In the rows, 128 means zero.
Known rows, with every step that occurs
E, D, M, C, U, N: [144 141 120 125  79 121 104 112 127 117 135 125 103 107 154 136 113 155
 120  72 126 173 151 137 156 102 133 110 110 131 157 141 174 130  90 172
 114 140]
L, B: [146 120 106 161 148 127 122 104 111 113 144 135  99 102 148 176 117 151
 121 116 133 111 106 110 152 113 148 107 128  98 180 132 159 135 197 152
 142 133]
F, N, U, C, M: [151 125 111 130 162 137 126 107 104  94 142 133  82 124 105 140 135 168
 125  67  92 119 177 140 134 118 139 117 132  91 153 123 137 132 107 172
 128 139]
F, N, K: [151 114 131 135 138 148 120 130 105 111 150 128  72 113 162 149 109 147
 133  80 113 135 130 118 146 136 149 109 118  97 159 132 121 130 185 163
 110 132]
B, U, Q, P: [147 121 122 107 143 140 141 114  97 140 140 135  97 117 118 138  97 152
 143 120 141 146 129 108 156 100 136 114 113  97 169 143 142 158 165 164
 133 144]
G, Q, P: [166 116 116 117 146 124 136 112  96 115 146 136 101 111 116 144 112 145
 155 125 132 120 135 110 163 110 139  85 118  84 165 135 135 143 192 171
 128 137]
F, N, U, B, P: [143 136 106 127 153 165 137 130 105 114 149 140  80 129  94 157 111 151
 158 110 121 163 122 104 139 124 142 113 118  94 144 109 155 121 156 179
 142 142]
D, M, C, U, Q, G, B, P: [154 151 134 104 129 130 131 127 115 135 127 140 117 129 144 153 107 142
 148 130 154 187 100 122 159 114 140 139 107  86 149 124 145 132  25 171
 145 136]
M, C, U, N: [139 126 127 141 103 118 121 112 121 108 130 132 121 105 156 155 105 142
 130 102 110 160 148 133 137 123 128 120 109 120 158 133 140 131  87 163
 111 143]
C, H: [152 118 109 138 129 119 121 114 110 125 136 134  79 102 140 158 123 148
 112 101 111 107 139 118 158 118 125 119 120  85 169 145 136 136 166 160
 122 134]
F, N, U, B: [144 134 110 133 162 163 130 127 102 104 144 142  76 123 104 159 115 148
 151  66 122 148 136 111 139 124 147 120 122 102 153 110 155 125 162 176
 129 130]
P, Q, G, B, U, N: [141 132 168 115 146 134 131 132 104 122 131 131  97 124 162 240 109 122
 144  90 145 170 125 111 156 109 150 100 118 112 166 115 132 151 148 161
 130 132]
D, E: [176 129 104 151 144 132 116 113 109  96 143 137  86 100 132 164 115 164
 135  97 121 128 129 121 144 107 143 112 129  86 180 144 171 139 135 150
 132 137]
U, Q: [158 114 111 138 128 135 140 112 102 125 143 133  81 109 146 155 115 156
 132 109 132 133 135 119 147 106 141 112 121  97 176 131 138 142 224 155
 129 130]
M, C: [156 119 109 153 116 108 122 111 112 127 133 132  84 103 126 146 114 145
 124 101 113 139 147 122 145 115 137 110 120 106 170 143 141 134 159 160
 123 137]
E, D, M, C: [163 134 103 140  89 111 101 110 117 137 137 125  63 105 126 128 123 158
 112  72 129 153 147 126 166  92 142 100 120 116 168 151 175 133 159 167
 126 134]
B, P, Q: [170 112 111 141 107 122 136 117 109 130 151 136  88 115 118 162 116 147
 130 131 129 137 138 108 157 107 144  83 119  94 166 130 143 132 207 168
 143 145]
E, D, M, C, U: [153 137 100 128  84 117 100 110 122 123 131 132  79 105 124 128 112 157
 113  60 134 146 147 135 163 102 138 112 116 123 162 141 189 130  81 172
 124 141]
P, Q, G, B, U, C, H, Y: [137 137 140 105 144 119 128 117 109 134 137 130 100 123 163 252 111 127
 126  88 114 114 156 125 161  99 134 118 124 100 157 120 129 150 123 152
 120 118]
L, B, G: [145 135 117 149 143 113 119 110 111 120 145 133 112 105 137 176  99 146
 122 105 142 110  72 115 144 121 147 109 127 107 181 125 167 124 189 147
 142 127]
P, Q, G, B: [166 125 144 144 149 124 132 130 104 116 138 142  79 116 142 217 123 123
 138  87 147 136 131 110 165 117 159  95 123  84 171 115 127 140 172 164
 136 125]
C, U, B: [152 128 106 140 137 150 121 120 120 105 135 147  91  98 116 169  98 151
 138  74 122 129 129 122 149 122 141 130 111 118 170 123 158 132  99 165
 125 133]
L, B, P, Q, G: [160 127 126 135 124 122 131 125 107 125 156 140 101 120 142 192 125 140
 129 157 152 121  85  95 163 110 156  78 123  75 149 123 141 132 169 162
 155 138]
E, D, M: [169 129 100 140 106 125 108 111 115 124 142 127  64 102 137 141 120 161
 113  66 134 133 139 126 171  93 149  96 124 111 174 145 182 139 179 165
 131 136]
Q, G, B, P: [162 131 131 135 153 129 136 132 112 117 133 140  86 112 147 204 109 126
 149 138 132 149  97 108 156 127 147 105 117  72 164 121 129 135 132 161
 147 137]
Y, H, V: [158 123 123 161  95 103 126 123 109 121 148 132 104 100 159 189 130 151
 122  91 138 112 125 129 132 124 144 120 133  94 170 134 141 161 110 158
 133 123]
P, Q, G, B, U, N, K: [136 127 189 105 148 145 124 143 104 129 136 129  90 122 181 230  94 124
 143  80 144 172 120 109 155 118 163 109 108 115 154 124 110 147 144 151
 117 130]
U, C: [158 122 115 153 139 117 118 108 116 112 138 132  96 101 143 158 113 152
 126  95  93 121 167 138 142 107 136  99 125 101 173 140 136 141 172 151
 119 132]
C, U, Q: [148 115 108 125 126 141 137 114 107 110 138 140  98 109 146 154 107 154
 131  99 136 129 136 127 141 116 135 124 115 107 166 121 150 138 142 160
 126 137]
C, H, J: [152 114  97 152 115 116 138 109 105 122 139 125 101  91 155 152 132 156
 105  95 107 116 157 122 164 120 124 126 122  76 178 140 139 136 163 159
 129 130]
Q, G, B: [160 130 135 144 165 124 129 129 108 107 128 140  80 107 154 208 115 124
 141  92 132 135 114 116 156 127 152 109 123  79 174 120 129 141 139 157
 133 127]
Y, H, J: [158 124 110 179  97 114 143 118 102 125 138 131 105  95 154 164 134 157
 119  89 122 129 146 128 156 121 147 119 134  77 185 128 132 153 163 151
 136 127]
B, U, Q: [142 116 114 113 134 144 136 110  97 136 134 130  77 114 137 167 101 159
 130 101 135 141 129 118 145  97 138 120 120 121 175 132 156 153 190 154
 133 138]
D, M, C, U: [161 136 102 138 108 111 106 109 120 123 127 134 116 105 124 113 109 157
 120  79 121 145 144 135 161 111 136 133 117 116 163 144 170 133  22 173
 126 144]

Rows
[150 128 147 117 153 132 128 130 100 127 126 138  74 122 130 228 109 125
 137  77 149 146 125 108 162 111 156 102 123 104 171 115 142 150 135 163
 139 132] | P, Q, G, B, U
[162 137 128 116 136 140 136 137 100 124 148 151  79 125  87 174 115 139
 154 114 143 147 118  97 156 109 157  93 113  83 128 114 142 129 121 171
 149 141] | N, U, B, P, Q, G
[145 134 157 118 161 126 120 126 108 125 127 135  91 122 138 230 109 130
 135  75 126 144 154 126 154 101 151  97 125 109 167 119 132 152 134 156
 131 127] | P, Q, G, B, U, C
[130 130 119 121 158 133 118 120 103 106 140 132  98 127 132 149 130 151
 125  80  90 120 178 133 136 122 121 116 128  79 141 126 132 129 141 169
 113 133] | F, N, U, C, H
[148 121 106 143 110 114 119 111 117 112 127 139  97 104 123 147 105 144
 124  91 115 133 146 130 142 124 132 122 114 113 163 135 152 130  72 166
 122 143] | M, C, U
[153 127 141 130 164 139 144 127 100 117 133 139  80 116 165 204 117 133
 147 107 149 150 108 114 153 117 150 118 119  79 172 115 120 144 180 154
 135 120] | U, Q, G, B
[164 131 128 106 140 109 133 120  97 123 147 135 113 114 106 145  92 139
 156 116 141 120 101 115 155 118 140  87 116  92 168 128 144 132 179 165
 125 133] | B, G, Q, P
[139 122 122 135 166 139 128 114 109 125 120 133  76 110 129 211  96 138
 134  77 129 150 131 117 152 115 142 124 123 120 191 126 163 148 159 157
 139 138] | G, B, U
[148 115 147 141 126 136 122 125 112 116 147 126  97 100 185 162  99 146
 133 101 109 148 133 121 144 123 149 111 108 108 160 144 113 137 183 146
 106 135] | U, N, K
[137 137 140 102 173 161 156 140  90 110 140 140  83 148 141 190 122 129
 166 130 147 175 106 104 135 129 148 114 119  63 138  93 128 129 159 174
 150 134] | F, N, U, Q, G, B, P
[145 130 137 117 158 146 139 129 106 104 128 147  94 116 160 202 107 132
 147  95 151 141 114 122 146 128 146 129 113  87 164 107 131 141  98 160
 132 125] | C, U, Q, G, B
[129 125 142 134 157 143 130 116 112 120 124 126  98 113 163 220  96 137
 141  93 123 176 134 119 145 113 138 123 117 126 188 125 149 146 172 154
 128 137] | G, B, U, N
[162 130 105 143 129 146 130 121 118 130 145 139  80 104 109 166 100 154
 145 127 119 151 109 107 154 112 140 110 112 101 169 133 147 128 181 163
 141 137] | U, B, P
[177 124 129 126 109 115 133 131 103 125 149 142  85 117 131 172 120 135
 135 137 135 132 119 106 161 113 151  76 119  77 146 127 129 136 147 166
 144 143] | B, P, Q, G
[151 130 106 142 158 148 130 118 105 114 137 146  79 108  90 160 106 151
 145  74 123 135 138 112 147 112 150 125 118 107 158 123 160 133 149 162
 134 136] | N, U, B
[146 149 130  94 128 122 123 124 110 126 137 144 121 115  75 144  78 141
 166  99 145 147  99 116 150 123 134 119 101 115 153 121 149 118  78 174
 118 126] | M, C, U, B, G, Q, P
[156 138 123 111 138 133 123 120 102 126 143 135  83 110 106 185  90 152
 156  86 139 134  90 117 151 115 145 107 117 126 172 111 156 122 211 157
 125 115] | U, B, G, Q
[176 120 132 136 118 115 126 129 101 116 145 141  77 111 138 177 126 133
 129  95 137 117 133 112 162 111 156  83 124  84 157 126 130 143 150 164
 129 133] | P, Q, G
[142 145 123 100 116 125 116 120 110 123 130 141  97 112  96 172  82 147
 153  82 137 145  99 127 142 123 136 123 107 139 159 109 162 112 107 164
 117 119] | M, C, U, B, G, Q
[139 137 139 109 130 132 143 131 112 126 127 144  98 126 144 188 105 131
 152 141 147 175 104 115 142 128 135 128 105  85 149 114 126 128  75 164
 141 135] | M, C, U, Q, G, B, P
[145 133 134 110 168 145 155 133  93 121 135 144  88 131 131 189 111 132
 160 136 151 163 107 107 141 117 151 120 114  68 143 107 133 136 144 160
 154 138] | N, U, Q, G, B, P
[145 121 124 138 120 131 128 115 118  96 136 135 123 102 168 167 103 144
 132  98 114 140 142 131 142 124 133 115 113 116 164 126 145 135  99 161
 116 143] | C, U, N
[146 133 134 108 147 147 148 133 110 114 132 146 102 123 154 199 102 135
 153 137 149 156  97 116 146 129 140 124 108  78 155 107 130 134  90 163
 145 135] | C, U, Q, G, B, P
[156 128 110 129 133 145 139 123 105 131 150 147  85 124  76 163 110 150
 147 108 137 153 140 100 152 103 152 102 113 102 147 116 156 126 182 172
 149 143] | N, U, B, P, Q
[134 130 131 134 170 134 120 111 116 123 121 130  93 111 133 210  95 143
 134  76 108 150 160 133 143 104 137 119 125 122 190 131 153 149 157 149
 130 132] | G, B, U, C
[162 124 121 113 130 111 126 114  96 121 138 129  92 111 126 175  97 147
 144  98 136 118 105 124 145 118 141  95 124 116 172 117 159 125 205 155
 125 125] | B, G, Q
[138 135 141 117 140 131 135 128 108 117 122 144  93 120 151 190 109 131
 144 100 148 163 121 122 142 128 140 135 111  92 157 113 125 135  84 162
 128 124] | M, C, U, Q, G, B
[146 134 110 141 118 136 117 118 123 118 129 146  89 101 108 158  99 149
 136  80 118 149 135 122 147 122 136 134 108 123 162 129 154 125  86 168
 121 132] | M, C, U, B
[136 126 134 113 174 150 147 118 101 140 132 137  99 122 119 175  94 141
 152 110 150 166 126 105 155 106 139 125 113  95 184 131 138 155 185 164
 140 136] | G, B, U, Q, P
[154 137  86 127  72 104 112  99 120 147 146 121  71 106 152 149 125 155
 102  84 117 121 146 127 171  91 125 122 120 109 159 151 174 132 147 163
 115 125] | E, D, M, C, H, Y
[155 131 137 119 151 141 151 130 104 127 138 139  86 123 156 200 112 135
 154 148 147 162  95 107 151 118 145 111 114  71 162 115 120 137 178 158
 147 129] | U, Q, G, B, P
